What can hang from each mark
pokami: fibeb zesadir
depim: fibeb zesadir
fibeb: depim pokami vomek
vomek: fibeb rola
rola: pokami
zesadir: depim pokami

Each row was made from one small tree. The marks that hang from a mark follow it in brackets, in alphabetical order. Every link used is in the known rows. Write each row's tree.
(in the rows, 128 means zero)
Known rows
depim{zesadir}: [130 145 127 132 141 158 133 144 129 117 125  82 109 143 125 142]
zesadir{pokami{fibeb{vomek}}}: [126 124  93 126 143 100 109 116 148 140 112 106 133 129 109  83]
fibeb{depim pokami vomek{rola}}: [105  91  65 124 134 185 164 104 132 140 167 141 150 133 140  80]
zesadir{depim{fibeb{pokami vomek{rola}}}}: [114  91  91 119 129 137 160  97 147 130 130 114 110 127  88 109]
vomek{fibeb rola{pokami}}: [111  92 134 123 137  89  86 123 157 157 123 168  90 154  74  87]
vomek{rola}: [126 118 109 125 129 113 125 131 138 142 131 156 129 129 109 121]
depim{fibeb{vomek} zesadir{pokami}}: [112 130 120 128 156 149 127 124 137 118 110   4 106 182 107 111]
rola{pokami{zesadir}}: [126 135  95 124 132  76 121 130 138 128 102 127  57 148  97 123]
fibeb{pokami}: [122 136 105 123 133 152 138  99 125 118 144 124 135 126 132 125]
rola{pokami}: [124 123 127 123 133 100 109 122 139 127 116 139  97 150  92 118]
rola{pokami{fibeb{depim vomek}}}: [118  98  95 131 140 124  98 129 145 140 124 139 104 136 102  82]
zesadir{depim pokami{fibeb}}: [138 117  98 121 131  49 127 111 167 141 110 134 115 104  71 106]
zesadir{depim pokami{fibeb{vomek}}}: [132 106  86 122 131  74 142 110 165 143 108 127 117 106  79  86]
fibeb{vomek}: [120 114 118 129 130 161 145 127 125 131 124 119 132 130 139 104]
depim{fibeb{pokami{zesadir} vomek}}: [109 129  82 126 142 153 141 104 120 116 120  56  89 153 135 114]
fibeb{pokami{zesadir} vomek}: [116 134  63 125 135 160 167 105 120 120 127 102 100 129 151 105]
depim{fibeb{pokami vomek{rola}}}: [106 109  98 123 144 165 129  99 130 127 135  91 126 151 115 103]
pokami{fibeb}: [135 132 114 133 137 112  90 133 139 133 119 135 122 111 116 119]

Write each row's tree
[109  94  87 129 144 165 142 143 143 139 139 111 103 164 104  90]  fibeb{depim{zesadir} vomek{rola{pokami}}}
[116 125  46 122 137 146 166 108 130 133 130 127 101 128 131  99]  fibeb{pokami{zesadir} vomek{rola}}
[119 143 128 128 154 118 110 126 140 115 113  10 101 180  94 134]  depim{fibeb zesadir{pokami}}
[122 114  94 140 148 178 119 148 135 132 135  93 120 127 138  98]  pokami{fibeb{depim{zesadir} vomek}}
[123 114  60 138 137 127 129 145 135 142 121 118  90 116 145  90]  pokami{fibeb{depim vomek} zesadir}
[120 111  65 132 140 100 108 138 144 139 109 130  64 137 106  86]  rola{pokami{fibeb{depim vomek} zesadir}}
[107  94 115 129 146 123 118 134 159 159 149 106 117 162 104  79]  vomek{fibeb{depim{zesadir{pokami}}} rola}
[128 120  98 127 123  77 152 130 140 126 103  95  60 128  98 141]  pokami{zesadir{depim{fibeb}}}
[111 115  84 124 137 115 124 110 144 150 136 145  89 133 117  93]  vomek{fibeb{pokami{zesadir}} rola}
[122 105  79 137 150 166 116 151 144 143 136 117 121 126 121  90]  pokami{fibeb{depim{zesadir} vomek{rola}}}
[109 135 112 129 155 206 135 113 123 104 131  21 106 166 126 125]  depim{fibeb{pokami vomek} zesadir}
[131 128  67 125 143  53  89 137 155 145 101 162  63 133  71 110]  vomek{rola{pokami{fibeb zesadir}}}
[131  98  73 120 133  66 140 113 171 153 110 146 117 107  68  81]  zesadir{depim pokami{fibeb{vomek{rola}}}}
[136 116  65 130 129  94 147 137 148 139  96 135  69  91 108 106]  pokami{fibeb{vomek} zesadir{depim}}
[106 107  65 129 147 211 168 118 132 130 164  99 133 145 137  94]  fibeb{depim{zesadir} pokami vomek{rola}}
